Each row was made from one walk, in order. Every step used is in the known rows, and no mark comes twice. Write each row's walk.
Known rows
lolur -> sofe -> vuvo -> mizod -> gumef: [-1.76 -2.25 -0.86 -1.90  1.68  0.94  3.57  1.22 -1.12 -1.52  1.07 -1.48
  0.09  0.89 -1.71 -2.53  2.58 -2.66 -0.33  0.10 -0.47  0.03 -1.85  0.48]
vuvo -> mizod -> gumef -> sofe -> fefesap: [ 0.34  1.79 -2.41 -4.54 -1.02 -1.71  4.70  1.70  0.79 -1.38 -0.94 -1.37
  1.04  4.02  3.05 -0.71  2.71 -3.32 -1.34  1.41 -0.68  1.61 -3.30  0.72]
lolur -> sofe -> fefesap: [-0.21 -1.54  1.83 -0.98  1.03 -0.81  1.82  2.03  0.53  0.73 -1.92  0.85
 -0.49  1.08  1.06 -1.21  1.60 -2.13 -0.84  0.28 -1.37  0.46 -0.46 -1.28]
fefesap -> lugog -> kaleb -> sofe: [ 2.64  0.61 -1.29 -1.13 -0.05 -6.14 -0.10  1.02 -4.15 -0.94 -0.11 -0.65
 -2.44  1.90  0.56 -0.48  1.85  0.60  0.24  1.65  1.21  1.19  1.20 -1.01]
mizod -> gumef -> lugog -> fefesap: [ 1.16 -0.36 -1.95 -0.30  3.68 -1.23  1.41  0.06 -2.79 -1.61  0.83 -3.17
 -3.77 -1.22 -0.35  0.02  1.72 -0.02 -1.47 -0.33 -0.02  0.04 -1.41  2.66]
fefesap -> lugog -> kaleb -> sofe -> vuvo -> mizod: [ 2.20 -0.47 -0.87 -2.76  0.53 -5.78  2.72  0.41 -3.55 -1.83  0.20 -0.24
 -1.10  2.19 -0.90 -1.27  3.50 -0.65  0.45 -0.01  2.17  1.75  2.00 -0.76]
gumef -> lugog -> kaleb -> sofe -> likode: [ 2.85 -1.07 -1.21 -3.86  2.88 -4.70  2.84  0.40 -5.14 -1.75 -1.33 -0.22
 -3.04  1.15 -2.11 -2.87  2.32 -1.91 -2.25 -3.08 -2.12 -1.21  2.21 -1.19]
zurab -> gumef -> lugog -> kaleb: [ 3.04  0.18 -0.72 -2.33  2.02 -3.52  0.13  1.00 -3.58 -1.25  0.10  1.15
 -3.74  1.19 -0.46  0.81  0.70 -1.21 -0.09 -2.35 -0.81 -0.18  2.78 -1.76]
gumef -> sofe: [ 0.87  2.19 -0.09 -1.52  1.09 -1.22  2.71  2.43 -0.26 -1.05 -1.65 -0.22
 -1.07  2.46  0.23 -0.89  0.45 -2.03 -1.53  0.35 -0.40 -1.66 -1.22 -0.08]
mizod -> gumef -> sofe -> fefesap -> lugog: [ 2.09  1.34 -2.42 -2.39 -0.01 -3.06  2.64  2.46  0.14 -2.41  0.89 -1.96
 -0.59  2.27  4.47 -0.50  2.39 -1.94 -1.44  3.46  1.90  1.66 -3.70 -0.56]
lolur -> sofe -> vuvo -> mizod -> gumef -> lugog: [ 0.45 -3.43 -1.82 -2.43  3.43  1.84  4.94  1.91 -1.97 -2.22  1.21 -1.37
 -0.31  0.59 -2.33 -2.77  1.88 -3.00 -1.77 -2.12 -0.67 -0.62 -1.34  0.17]
lugog -> kaleb: [ 0.97  0.55 -0.44 -1.52  1.03 -3.46 -0.37 -1.28 -3.06 -0.37 -1.00 -0.94
 -1.91  2.46  0.14  0.03  2.45  0.58  0.37 -0.26 -0.66  0.32  1.88  0.35]
sofe -> kaleb: [-0.42 -0.68  0.46 -0.72  0.59 -1.13  1.35  1.04  1.00  0.81 -1.46  0.01
 -1.84  0.23 -1.07 -0.93  2.12 -1.31 -0.86  0.69 -0.83 -0.56  0.48 -1.88]
zurab -> gumef -> sofe: [ 0.67  2.79  0.15 -1.63  0.42 -2.33  2.00  4.03 -0.02 -0.86 -0.87  1.64
 -2.73  1.44  0.24 -0.31 -0.59 -3.37 -0.44  0.34 -0.55 -1.38 -0.45 -1.80]
zurab -> gumef -> lugog: [ 2.13  0.15  0.34 -0.81  1.63 -1.52  1.21  2.90 -1.12 -0.93 -0.34  1.85
 -3.46  0.00 -0.41 -0.02 -0.54 -1.75 -1.21 -1.65 -0.53 -1.36  1.55 -2.21]
vuvo -> mizod -> gumef: [-0.69  0.19 -2.42 -2.31 -1.27 -1.12  1.70 -0.18 -0.91 -0.90 -0.07 -1.92
 -0.39  2.60  0.83 -0.52  2.05 -0.56 -0.25  1.34 -0.74  0.70 -1.80  0.74]
zurab -> gumef -> lugog -> fefesap: [ 1.38  0.03  0.81 -0.15  3.22 -2.52  0.96  1.95 -1.52 -0.38 -0.63  0.81
 -5.26 -1.90 -0.92  0.98  0.44 -1.21 -0.78 -1.66 -0.13 -0.56  1.75 -0.31]
sofe -> kaleb -> lugog: [-0.23 -1.17 -0.52  0.73  0.44 -1.03  1.92  1.70 -0.39 -0.56 -1.67 -0.45
 -2.30 -0.77 -3.28 -2.52  1.49 -0.73 -2.06 -0.17  0.09 -0.49  1.08 -2.28]
zurab -> gumef -> lugog -> kaleb -> sofe -> vuvo: [ 3.24  0.49  0.13 -2.05  3.69 -5.19  2.53  2.81 -4.56 -2.16  0.94  2.03
 -3.76 -0.75 -2.28 -2.14  1.23 -3.43 -0.73 -3.17  0.61 -0.07  4.02 -1.24]
likode -> sofe -> kaleb -> lugog: [-0.39 -1.02  1.00  0.50 -0.89  0.60  2.64  2.35 -0.35 -1.03 -2.15 -0.93
 -1.58 -1.72 -3.16 -4.87 -0.02 -0.59 -2.60 -0.84  0.22 -0.93  2.01 -2.63]
zurab -> gumef: [ 0.15  1.17  0.93 -0.17 -0.03 -2.65 -0.17  2.20 -0.14 -0.29 -0.59  1.75
 -2.93  0.59  0.29  0.09  0.19 -1.52  0.32  0.25 -0.26 -0.39  1.37 -2.10]
mizod -> gumef -> lugog -> kaleb -> sofe: [ 3.16  0.46 -3.58 -2.66  2.02 -4.12  1.67  1.08 -5.87 -2.07  1.31 -2.16
 -2.42  1.30 -0.34 -1.92  1.34 -1.12 -1.41 -0.45 -0.95  0.96  0.04  1.18]
zurab -> gumef -> sofe -> fefesap -> lugog: [ 2.34  2.01  0.32 -2.04 -0.41 -4.45  2.29  4.55  1.33 -1.49 -0.63  2.08
 -1.99  1.54  3.59  0.73  0.86 -3.00 -0.62  2.21  1.95  0.95 -0.99 -3.39]
gumef -> lugog -> fefesap: [ 1.60 -0.72  0.44 -0.06  3.99 -1.17  1.69  0.41 -1.91 -0.37 -1.33 -1.09
 -3.84 -0.79 -1.11  0.28  1.22  0.01 -1.59 -1.81 -0.12 -0.92  0.67  1.22]

Which walk is each row?
[-0.97 -1.42 -0.05  1.38  2.01 -1.99  1.82  0.94 -0.73  0.07 -1.78 -1.36
 -4.25 -2.76 -3.81 -1.23  2.50 -0.03 -1.46 -0.18  0.54  0.49  1.02 -0.19]	sofe -> kaleb -> lugog -> fefesap
[-0.48  0.82 -0.50 -0.19  2.07 -2.90  3.30  4.33 -0.26 -0.52 -1.28  0.44
 -5.10 -2.69 -3.82 -0.86  0.92 -3.25 -1.61 -0.04  0.19 -0.06  0.26 -1.85]	zurab -> gumef -> sofe -> kaleb -> lugog -> fefesap
[-0.64 -0.55  2.05 -0.72 -0.57  0.38  1.97  1.64  1.02  0.39 -2.15 -0.20
 -1.34 -0.72 -1.15 -3.09  0.76 -1.38 -1.28 -0.12 -0.65 -0.87  1.51 -2.43]	likode -> sofe -> kaleb
[ 0.26  1.09  0.19 -3.17  1.71 -0.81  5.39  1.90  0.22 -1.92 -1.80  0.06
  0.31  2.78 -1.14 -1.98  2.20 -3.16 -1.11 -1.40  0.65 -1.38 -0.27  0.21]	gumef -> sofe -> vuvo -> mizod
[-0.32  0.55 -1.48 -2.11  0.19 -2.75  4.11  1.57 -1.79 -1.93  0.76 -0.86
 -0.28  0.99 -1.05 -3.21  2.54 -2.75 -0.63  0.42  0.72  0.93 -0.69  1.26]	kaleb -> sofe -> vuvo -> mizod -> gumef
[ 1.12 -1.27 -0.63 -2.65  1.35  1.90  5.00  1.14 -1.61 -3.67  0.36 -2.30
  0.21  0.13 -1.06 -4.29  1.06 -1.76 -2.10 -2.80  0.89 -0.76  0.44  0.52]	likode -> sofe -> vuvo -> mizod -> gumef -> lugog
[ 1.48  1.61 -0.79 -1.53  0.55 -5.32  0.59  0.57 -4.28 -0.07 -1.02 -0.13
 -2.13  1.83 -0.69 -1.16  1.64 -0.66 -0.22 -0.06 -0.72  0.66  1.96  0.38]	lugog -> kaleb -> sofe
[-0.32  0.37 -0.84 -0.02  2.70 -1.49  3.89  2.72 -0.64 -0.63 -2.02 -1.52
 -3.95 -1.69 -3.88 -1.70  1.79 -1.81 -2.62 -0.48  0.20 -0.62 -0.58 -0.08]	gumef -> sofe -> kaleb -> lugog -> fefesap
[-0.26 -0.54  0.97 -1.57  1.12 -1.05  3.23  0.11 -0.02 -1.21 -1.39  0.28
  0.03  1.61 -1.16 -1.54  3.12 -1.35 -0.30 -1.41  0.86 -0.46  1.23  0.00]	sofe -> vuvo -> mizod
[ 0.86  0.52 -0.19 -3.07  1.02 -4.78  3.34  0.08 -3.62 -0.97 -0.99  0.17
 -0.72  2.18 -2.10 -1.99  3.48 -1.85  0.18 -1.84  0.21  1.23  2.89  0.64]	lugog -> kaleb -> sofe -> vuvo -> mizod
[ 1.77 -2.24  0.19 -2.04  0.98 -3.77  0.41  0.46 -2.04 -0.06 -0.13 -0.30
 -1.11  2.22  2.15  0.49  3.25 -0.31  0.40  1.19  0.27  2.21  0.21 -1.89]	lolur -> sofe -> fefesap -> lugog -> kaleb
[-0.87  0.59 -3.04 -4.21 -0.49 -0.32  4.71  1.86  0.90 -0.60 -0.30 -1.71
 -0.31  2.76 -0.50 -1.23  2.34 -3.70 -1.37  1.65 -1.69  0.31 -3.52 -0.54]	vuvo -> mizod -> gumef -> sofe -> kaleb
[ 3.42  0.95 -0.90 -2.49  1.65 -5.31  1.18  2.91 -4.82 -0.78 -0.12  1.78
 -4.00  0.64 -1.27 -0.67  0.13 -2.34 -0.66 -1.98 -1.07  0.11  3.12 -1.65]	zurab -> gumef -> lugog -> kaleb -> sofe
[ 2.57  0.05 -0.43 -0.93  2.03 -6.03  1.33  0.80 -4.00 -2.18  0.87 -0.45
 -2.16  0.50 -0.55 -1.79  2.87 -0.41  0.29  0.52  3.06  1.16  2.15 -0.71]	fefesap -> lugog -> kaleb -> sofe -> vuvo
[ 1.81 -0.59 -1.41 -2.70  0.60 -6.71  0.81 -0.02 -4.10 -1.79 -0.50 -0.95
 -3.18  1.50 -0.12 -1.67  3.14 -0.53 -0.63  0.45  0.13  0.15  1.34 -2.20]	fefesap -> lugog -> kaleb -> sofe -> likode
[ 3.08 -0.06 -2.85 -2.34  4.20 -3.88  3.07  0.83 -5.61 -3.39  2.20 -1.78
 -1.93 -0.11 -1.54 -3.27  2.86 -2.29 -1.33 -1.76  0.56  0.80  1.13  1.54]	mizod -> gumef -> lugog -> kaleb -> sofe -> vuvo
[ 2.96 -0.67 -0.88 -3.61  2.81 -3.56  4.70  0.93 -4.49 -1.81 -0.87  0.17
 -1.17  1.80 -2.57 -2.46  2.69 -2.17 -1.13 -3.75 -0.07  0.25  3.00  0.32]	gumef -> lugog -> kaleb -> sofe -> vuvo -> mizod
[ 1.98 -0.37 -2.52 -1.17  2.01 -0.29  1.66  0.91 -2.35 -2.15  1.00 -1.98
 -1.71  0.53  0.56 -1.19  0.82 -0.76 -1.70 -0.34 -0.44 -0.92 -1.44  0.60]	mizod -> gumef -> lugog
[ 2.66 -0.47 -0.17 -2.08  0.11 -5.64 -0.11 -0.99 -1.71 -0.83 -0.48 -0.76
 -1.37  2.60  3.64  1.27  3.88  0.76  0.43  1.41  1.69  2.66  1.26 -1.43]	sofe -> fefesap -> lugog -> kaleb
[ 0.73  0.15 -0.75 -3.22  0.89 -5.89  1.46 -0.30 -4.14 -0.97 -1.49 -0.47
 -3.04  1.45 -1.26 -2.61  2.84 -1.85 -0.83 -1.19 -1.74 -0.27  1.92 -0.83]	lugog -> kaleb -> sofe -> likode
[-0.11  1.89 -3.07 -3.77 -0.62 -0.71  3.69  1.85 -0.61 -1.63 -0.41 -2.00
  0.16  3.89  0.68 -0.85  1.18 -2.65 -1.08  1.29 -0.91 -0.20 -3.52  1.08]	vuvo -> mizod -> gumef -> sofe
[-0.89  0.60 -3.04 -5.14 -0.31 -1.19  4.75  0.69 -0.46 -2.47 -0.90 -2.26
 -0.84  3.49  0.38 -2.19  2.48 -3.68 -1.73  0.04 -1.99 -0.87 -3.49 -0.05]	vuvo -> mizod -> gumef -> sofe -> likode
[ 2.06 -0.79 -3.99 -4.48  1.06 -1.93  2.02 -1.38 -4.22 -2.01  0.81 -2.78
 -1.02  3.40  0.04  0.09  2.85 -0.46 -0.58 -1.59 -1.37  0.99 -0.31  1.20]	vuvo -> mizod -> gumef -> lugog -> kaleb
[ 2.25 -0.25 -1.20 -1.11  0.64 -4.32 -1.00 -0.90 -3.03 -1.10  0.22 -1.38
 -2.41  2.50  1.28  0.84  2.67  1.78  0.60  1.16  1.56  0.82  1.07 -0.99]	fefesap -> lugog -> kaleb
[ 0.43  2.20 -2.40 -1.81  0.86 -1.10  2.30  2.20 -1.17 -2.10  0.47 -2.28
 -1.07  2.16  0.89 -1.61  0.74 -2.21 -1.27  2.03 -0.27 -0.74 -3.36  1.03]	mizod -> gumef -> sofe
[ 4.17  0.25 -0.58 -3.18  1.91 -5.06  2.80  1.27 -3.72 -0.69 -1.37  0.72
 -1.51  1.70  0.94 -1.26  2.48 -1.93 -1.65 -2.10 -0.81  1.38  2.18 -0.22]	gumef -> lugog -> kaleb -> sofe -> fefesap
[-0.54 -0.31  2.39 -1.81 -0.17  0.54  3.74  0.86 -0.03 -1.74 -2.06 -0.29
  0.68  0.90 -1.19 -3.58  1.29 -1.36 -0.87 -2.19  1.17 -0.76  2.33 -0.48]	likode -> sofe -> vuvo -> mizod
[ 1.46  0.76 -3.02 -4.33 -1.60 -2.78  4.05  1.95  0.70 -2.12  0.02 -1.86
  0.88  3.98  4.22  0.21  2.77 -2.27 -1.11  2.95  1.27  2.35 -3.94 -0.67]	vuvo -> mizod -> gumef -> sofe -> fefesap -> lugog
[-0.47  1.08 -2.56 -3.51  1.39 -1.64  3.31  1.15 -1.20 -2.69 -0.10 -2.57
 -1.80  1.73  0.33 -2.66  2.05 -3.53 -2.24  0.52 -1.33 -1.51 -3.35 -0.19]	mizod -> gumef -> sofe -> likode
[ 2.15 -0.53 -2.23 -2.84  1.80 -1.57  5.48  2.40 -2.75 -3.01  0.93 -0.86
 -0.63  0.39 -1.83 -3.50  1.91 -3.11 -1.95 -1.53  0.27  0.10 -0.17  0.76]	kaleb -> sofe -> vuvo -> mizod -> gumef -> lugog
[ 3.91  0.96 -0.18 -3.25  1.26 -6.56  2.23  2.92 -3.23 -0.77 -0.67  2.66
 -3.20  0.72  0.95 -0.55  1.37 -3.33 -0.72 -1.76 -0.89  2.06  3.21 -2.14]	zurab -> gumef -> lugog -> kaleb -> sofe -> fefesap
[ 3.67  0.38 -2.91 -3.59  1.66 -5.16  2.47  0.73 -4.32 -1.71  0.57 -1.38
 -1.55  1.33  1.79 -1.63  2.78 -2.24 -1.45 -0.41 -0.85  2.70  0.31  1.08]	mizod -> gumef -> lugog -> kaleb -> sofe -> fefesap
[ 0.63  0.76  1.21  0.14  2.15 -3.32  2.93  2.30 -1.59 -1.25 -0.90  0.85
 -1.44 -0.60 -1.62 -3.35  1.60 -2.27 -1.21 -0.54  1.19 -0.87  1.52 -0.05]	kaleb -> sofe -> vuvo
[ 0.51  0.42 -1.37 -0.70  1.12 -0.81  4.04  3.67 -0.12 -1.32 -2.12 -0.39
 -1.87  0.40 -3.19 -2.87  0.85 -2.62 -2.83 -0.30 -0.14 -1.43 -0.74 -2.06]	gumef -> sofe -> kaleb -> lugog
[ 1.01  2.67  1.15 -2.39  0.22 -3.59  2.94  4.06  1.39 -0.64 -1.70  2.34
 -1.74  1.59  2.55 -0.17  0.83 -4.23 -0.68  0.63 -0.12  0.50 -0.18 -2.14]	zurab -> gumef -> sofe -> fefesap
[-0.85  0.39 -3.19 -0.36  2.44 -1.49  3.72  2.33 -1.29 -1.60  0.25 -3.46
 -3.74 -1.95 -3.15 -1.93  2.18 -2.16 -2.51  1.37  0.29  0.51 -2.64  1.24]	mizod -> gumef -> sofe -> kaleb -> lugog -> fefesap
[ 2.37  0.61  0.37 -0.71 -1.05 -5.39  1.81  2.76 -0.25 -0.58 -1.12  0.90
 -1.07  0.86  2.79 -1.20  1.94 -0.84 -1.12  2.36  1.87  1.69 -0.14 -1.96]	kaleb -> sofe -> fefesap -> lugog
[-1.20 -1.13  1.51  1.32  0.72 -0.44  2.45  1.49 -0.94 -0.38 -2.31 -2.07
 -3.44 -3.65 -3.79 -3.48  1.00 -0.11 -2.07 -1.21  0.70 -0.07  2.00 -0.57]	likode -> sofe -> kaleb -> lugog -> fefesap
[ 0.87  2.31 -1.79 -2.88  0.53 -2.30  3.33  2.01  0.28 -1.69 -0.15 -1.57
 -0.11  2.31  3.27 -1.25  2.18 -3.24 -1.44  1.84 -0.07  1.08 -3.23  0.80]	mizod -> gumef -> sofe -> fefesap
[-1.21 -2.31  1.45 -1.51  1.97  0.81  3.74  1.46 -0.31 -0.26 -1.16  0.56
 -0.04  1.10 -2.55 -2.15  2.18 -2.45 -0.43 -1.56 -0.59 -0.89  0.42 -0.73]	lolur -> sofe -> vuvo -> mizod
